Known rows, with every way that one mark hangs from another:
(babin pofam revip): [ 2.73 -2.40 -2.95  2.06 -1.26 -1.67  2.89 -0.54  1.85  0.95 -2.74 -2.93
 -0.19  1.43  1.32 -1.50  2.90]
(savam famal nivu): [ 1.79  2.62 -0.75  0.33 -2.55 -0.52 -1.18  1.10  1.14 -1.54  2.37  0.70
 -1.07 -0.91 -0.42 -0.57 -1.15]
(savam (famal mapoka) nivu): [ 1.70  2.97 -0.54  0.28 -1.98  0.59 -0.05  0.04  0.40 -2.22  3.00  1.49
 -0.77 -0.89  0.60  1.03 -2.60]
(babin (famal (savam nivu))): [-4.05  0.30 -1.14  1.32 -1.13  0.35 -3.40  2.49  0.44  1.07  2.21 -2.76
  1.58  1.09  0.19 -0.86  2.59]
(mapoka (famal savam)): [-1.65 -1.26  2.42  1.26 -2.16  1.66  0.36  5.06  0.16  1.51 -0.44  1.03
  2.12 -2.46 -0.15 -0.33  0.64]
(banas rusus): [ 1.00  1.01 -1.34 -1.50  3.16  0.04 -1.36 -0.84  1.10 -0.77 -4.15  1.81
  0.33 -2.38 -2.09 -0.99  0.08]
(kuvuf (savam nivu)): [-1.58  2.76  1.20 -1.89 -1.42 -0.87 -1.37  2.22 -0.31 -0.11 -2.18 -0.80
 -1.95  1.02 -2.18 -0.79  0.14]
(babin pofam): [-0.89 -0.12 -2.27  1.50 -1.51 -1.32  0.87  1.29  1.89  0.11 -2.99 -1.77
  0.19  1.17  0.39 -1.44  0.72]
(banas (kuvuf (savam famal)) rusus): [ 2.79 -0.49  2.30 -4.33  6.15 -2.22  2.23 -0.96 -0.79  1.08 -4.40  5.91
 -0.60 -0.55 -6.89 -0.91  2.56]
(kuvuf (savam (famal babin) nivu)): [ 0.08  0.42  1.79 -1.90 -1.65 -1.33 -1.69  1.34 -0.78 -0.94  0.19  0.76
 -3.06  0.99 -1.07 -0.63 -0.85]
(mapoka (famal (babin revip) savam)): [ 0.38 -3.22  2.39  1.48 -1.61  1.25  0.25  2.96 -0.33  1.28  0.42 -0.01
  0.59 -2.06  1.37 -0.42  0.71]
(kuvuf savam): [-2.71 -0.45  1.05 -1.38 -1.43 -0.98 -1.35  1.87 -0.29  0.22 -3.76 -0.05
 -1.22  0.40 -2.47 -1.15  0.68]
(kuvuf (savam famal nivu)): [-0.11  1.04  1.55 -1.90 -2.01 -1.16 -0.95  2.25 -0.34 -0.52 -0.36  1.01
 -2.07  0.82 -1.86 -0.56 -0.17]
(babin (famal mapoka) pofam revip): [ 0.04 -4.93 -2.80  2.98 -0.60 -0.50  1.68  1.21  0.23  1.80  0.59 -3.71
 -0.04  3.91  3.16 -0.62  5.62]
(banas (kuvuf savam) rusus): [ 1.75  0.65  2.07 -4.35  6.56 -2.08  1.96 -1.09 -0.66  1.42 -5.67  4.64
 -0.46 -0.44 -7.08 -1.09  2.80]
(famal mapoka): [-1.98  0.93 -1.19  0.87 -0.90  1.55 -0.30 -0.86  0.12 -1.35 -1.52  0.29
  0.69 -1.61  0.16  0.87 -2.08]
(famal babin mapoka (savam nivu)): [-0.74  3.57 -0.17 -0.01  0.38  2.01 -0.83 -3.62 -0.50 -1.92  2.68 -0.69
  0.81 -1.17  2.72  2.41 -5.63]
(savam (famal babin mapoka) nivu): [ 2.07  2.09 -0.25  0.19 -1.50  0.41 -1.30 -1.17 -0.20 -2.70  3.79  0.95
 -2.14 -0.63  1.58  0.97 -3.63]
(babin (famal mapoka (savam nivu)) revip): [-0.42 -1.49 -1.52  1.86 -0.38  1.18 -0.26 -0.27 -0.35  1.38  3.30 -3.00
  1.63  1.25  2.20  0.59  3.31]

Rows:
[-1.16 -0.51 -1.18  0.88 -0.19 -0.54 -0.60 -2.02  0.98 -0.29 -0.30 -1.75
  1.03  0.15  2.15 -0.24 -2.63]	(famal (babin pofam) savam)
[ 2.48  2.84  2.11 -4.65  6.57 -2.06  1.94 -0.87 -0.66  1.21 -4.56  4.16
 -1.06  0.00 -6.90 -0.89  2.41]	(banas (kuvuf (savam nivu)) rusus)
[-0.45  0.06  2.85  0.82 -1.69  1.51 -0.77  4.05 -0.35  0.78  1.36  0.05
  0.20 -1.70  1.12 -0.22 -0.73]	(mapoka (famal babin (savam nivu)))
[-0.13  3.10 -0.73  0.38  0.60  1.24  0.97 -3.14 -0.06 -1.36  2.35 -1.31
  0.64  0.71  4.01  2.31 -5.10]	(famal (babin pofam) mapoka (savam nivu))
[ 1.16 -4.09  1.66  1.99 -1.99  0.21  0.76  4.29 -0.18  1.28 -0.90 -0.71
 -1.46 -0.32  1.66 -1.45  2.20]	(mapoka (famal (babin pofam revip)))
[ 3.55  1.67  2.47 -4.62  6.14 -2.20  2.20 -0.77 -0.65  0.81 -3.25  5.36
 -1.19 -0.14 -6.68 -0.65  2.15]	(banas (kuvuf (savam famal nivu)) rusus)
[ 2.70 -3.80 -1.17  1.51 -1.19 -0.39  1.13 -2.03  0.11 -1.48  1.40  1.08
 -1.19 -0.15  2.48  0.34 -1.39]	(savam (famal (babin pofam revip) mapoka))
[ 3.85  0.99 -0.61  0.52 -1.43  0.19 -0.29 -2.00 -0.19 -2.28  3.88  0.46
 -2.29 -0.68  2.09  0.96 -2.48]	(savam (famal (babin revip) mapoka) nivu)
[ 0.70 -1.24 -0.70  0.86  0.59  1.59  0.63 -5.21 -0.47 -0.86  1.24 -0.77
  1.39 -1.69  3.08  1.97 -3.46]	(famal (babin revip) mapoka savam)
[-1.10 -2.51  1.72 -1.46 -1.28 -0.58 -0.88  0.40 -1.38 -0.97 -0.96  1.98
 -2.05  0.36 -0.75  0.07 -1.34]	(kuvuf (savam (famal babin mapoka)))
[-1.25 -3.79 -1.67  2.21 -0.36  1.09 -0.22 -0.53 -0.26  1.63  2.10 -2.52
  2.10  0.79  1.96  0.34  3.74]	(babin (famal mapoka savam) revip)
[-0.46  2.33  1.90 -2.26  1.68 -2.24  1.46  0.57 -0.45  1.47 -3.06  1.52
 -1.03  0.92 -6.11 -1.20  2.35]	(banas (kuvuf (savam nivu)))
[-1.30  4.76 -0.50  0.08 -0.33  2.34  0.78 -1.97  0.31 -1.02  1.66 -0.02
  2.70 -1.57  1.21  2.47 -4.12]	(famal mapoka (savam nivu))
[ 1.81  1.91 -0.65  0.37  0.51  1.73  0.57 -5.00 -0.56 -1.20  2.94 -1.50
  0.58 -0.97  3.43  2.36 -4.11]	(famal (babin revip) mapoka (savam nivu))
[-1.23 -0.09 -0.78  0.85  0.60  1.12  1.01 -3.37 -0.06 -1.03  0.68 -0.64
  1.50  0.11  3.62  1.93 -4.55]	(famal (babin pofam) mapoka savam)
[-1.17 -4.13 -1.82  2.23 -0.91 -0.18 -1.27  0.45  0.42  2.14  1.36 -3.34
  1.79  0.81  0.96 -1.23  5.15]	(babin (famal savam) revip)
[-4.15  0.60 -0.95  1.26 -0.60  1.49 -2.28  1.44 -0.40  0.46  2.98 -1.88
  1.86  1.04  1.22  0.62  1.24]	(babin (famal mapoka (savam nivu)))
[-3.90 -2.48 -2.00  2.20 -0.84 -0.81 -0.75  3.05  1.09  1.96  0.66 -3.05
  2.03  3.33  1.70 -1.23  3.65]	(babin (famal savam) pofam)
